(in the rows, 128 means zero)
Known rows, with every step that occurs:
negi-sebilab: [117 116 116 118 109 135 114 129 112 115 124 127 119 124 159 135 123 110
 104 118]
pumu-bira: [131 131 138 115 114 133 142  77 141 118 130 117 144 139 121  83 138 121
 145 117]
zole-bira: [119 174 130 138 130 150 174 149 127 126 136 135 123 114 100  99 144 127
 113 113]
sida-bira-pumu-tepuved: [167 115 124 110 143 187 186  69 131 125 141 135 210 162 101 166 141 103
 163  87]
visiv-zole-tepuved: [117 112 137 135 147  96 101 215 140 115 137 173 156 117 108 133 156  99
 132  96]
visiv-zole-bira-pumu-tepuved: [170 138 136 120 146 152 198 185 118 116 160 181 169 141  74 157 133  98
 137  78]
visiv-zole: [141 104 127 125 144 107 114 196 135 125 137 156 144 127 110 140 137 118
 119 115]
tepuved-pumu-bira-zole: [ 89  78 132 114 112 141 140  45 130 115 142 120 146 110  87 132 149 114
 113 114]
zole-tepuved-pumu: [ 68 118 127 131 116 132 142 107 109 122 140 136 146 100  96 130 133  84
 116 120]
pumu-tepuved-sida-bira-zole: [154 141  95 138 137 150 111  81 118 123 156 139 149 130  85 208 188 143
 154  78]
tepuved-zole-bira: [107 144 127 144 143 160 161 167 115 116 129 148  86 133  74 134 123 121
  86 119]
tepuved-sida-bira-zole-visiv: [ 84 119 108 149 143 122  86  99 143 126 128 119 109 116  88 195 200 109
 135 111]
kebuf-visiv-zole-bira-pumu: [117 112 150 133 155 107 178 150 131 127 158 161 120 135  65 178 152  79
 117  93]
pumu-bira-zole-tepuved-sida: [ 93 141 135 141 110  88  68 116 128 101 148 151 121 116  97 140 197 126
 148  92]
visiv-zole-tepuved-pumu: [ 76  97 126 129 132 114 130 175 120 116 145 163 163 102  87 141 143  76
 110 110]
negi-tepuved-pumu: [ 86 142 115 110 100 120 153 117  92 131 126 106 148 103  80 122 132 105
 131 113]
pumu-bira-zole-tepuved: [117 106 151 130 130 104  92 116 148 102 127 147 161 113 102 112 181 123
 148  85]
sida-bira-pumu-tepuved-zole: [154  94 119 114 158 196 171  89 124 116 134 146 171 184  72 196 119 101
 138  96]
bira-pumu-tepuved: [166 105 133 113 125 152 167 103 116 123 144 149 158 156 113 174 105 109
 157 105]
sebilab-negi-tepuved-sida-bira-zole: [ 94 151  98 121 127 117 116 132 108 126 145 100 216 111  16 199 209 141
 140  77]
bira-zole: [138  97 129 132 139 115 100 141 135 122 128 138 128 113 117 163 152 144
 118 112]
sida-bira: [129 141 120 124 146 167 146 102 146 130 124 116 182 133 115 116 161 122
 130 113]
kebuf-visiv-zole-tepuved-pumu: [ 69  63 132 139 147  83 127 110 119 127 153 151 119 100  69 187 152  51
 124  97]
kebuf-visiv-zole-bira: [122 122 133 147 158 102 160 149 130 132 150 150  96 113  76 158 160  94
 117  94]

Rows:
[116 166 146 124 127 153 191 147 124 120 142 144 145 134  89 123 138 114
 108 113] | zole-bira-pumu
[ 69  55 132 125 115 127 130  30 143 120 126 112 115 105  71 138 153  77
 128 121] | tepuved-pumu-bira-zole-visiv
[ 77 100 139 116 118 123 140 122 132 110 150 158 180 110  70  97 153  66
 127  98] | visiv-zole-tepuved-pumu-bira
[159 104 141 132 157 123 198 120 119 128 166 168 127 141  65 199 141  74
 148  69] | kebuf-visiv-zole-bira-pumu-tepuved
[134  50 129 129 143 144 147 105 115 116 122 149  89 171  81 213  91  66
 146 121] | bira-pumu-tepuved-zole-visiv
[126 142 145 121 144 140 178 208 133 116 151 173 164 135  80 134 146 102
 104 100] | visiv-zole-bira-pumu
[133 156 131 136 146 131 157 209 134 121 145 165 140 111  91 116 151 119
 108 101] | visiv-zole-bira
[ 87 123 133 139 160  90 111 128 132 117 164 158 153 146  60 214 206  62
 145  74] | kebuf-visiv-zole-tepuved-sida-bira-pumu
[ 66 120 141 118 103 138 156  60 126 110 137 129 160 112  92  87 144  77
 137 112] | zole-tepuved-pumu-bira
[ 93  72 124 142 145 125 106 132 127 123 106 133  59 141  98 164 110  88
 117 145] | tepuved-zole-visiv
[143 197 122 134 106 153 187 121  87 119 169 159 114 143  76 175 140 114
 143  97] | zole-bira-pumu-tepuved-sida
[ 86 171 130 132 130 139 124 121 124 112 150 146 180 144  89 162 190  96
 138  98] | zole-tepuved-sida-bira-pumu
[ 68 116 111 104  98 129 181 106  88 136 138  92 207  98  31 153 127  99
 126 117] | sebilab-negi-tepuved-pumu
[150 174  96 134 126 162 147  70 113 129 152 127 150 142  96 166 164 126
 166  94] | pumu-tepuved-sida-bira
[ 68  85 128 134 130 117 109 119 121 113 140 141 147  87  85 171 159 102
 107 103] | bira-zole-tepuved-pumu
[106 171 120 121 125 154 139  98 125 122 151 129 162 157  96 171 168 113
 129 118] | tepuved-sida-bira-pumu
[164 155 137 124 127 172 209 119 109 120 152 154 156 141  83 147 126 107
 142  91] | zole-bira-pumu-tepuved
[105 179 103 127 126 110  84 140 115 122 131 116 158 113  75 169 219 147
 143  75] | negi-tepuved-sida-bira-zole
[154  77 128 117 139 162 154 117 102 115 139 156 125 176  93 202  86 105
 133 113] | bira-pumu-tepuved-zole
[105 134 141 129 143 166 177 165 114 112 134 153 108 155  65 157 115 107
  87 122] | tepuved-zole-bira-pumu
[ 96 144 124 154 125  84  55 163 116 109 147 160 107 103 100 187 193 135
 129 100] | bira-zole-tepuved-sida
[ 70  84 124  95  99 122 162  70 110 120 142  94 220  98   9 143 159 108
 133  90] | sebilab-negi-tepuved-pumu-bira-zole
[141 147 121 124 107 133 145  98  91 121 165 147 125 157 100 201 122 115
 159 111] | bira-pumu-tepuved-sida
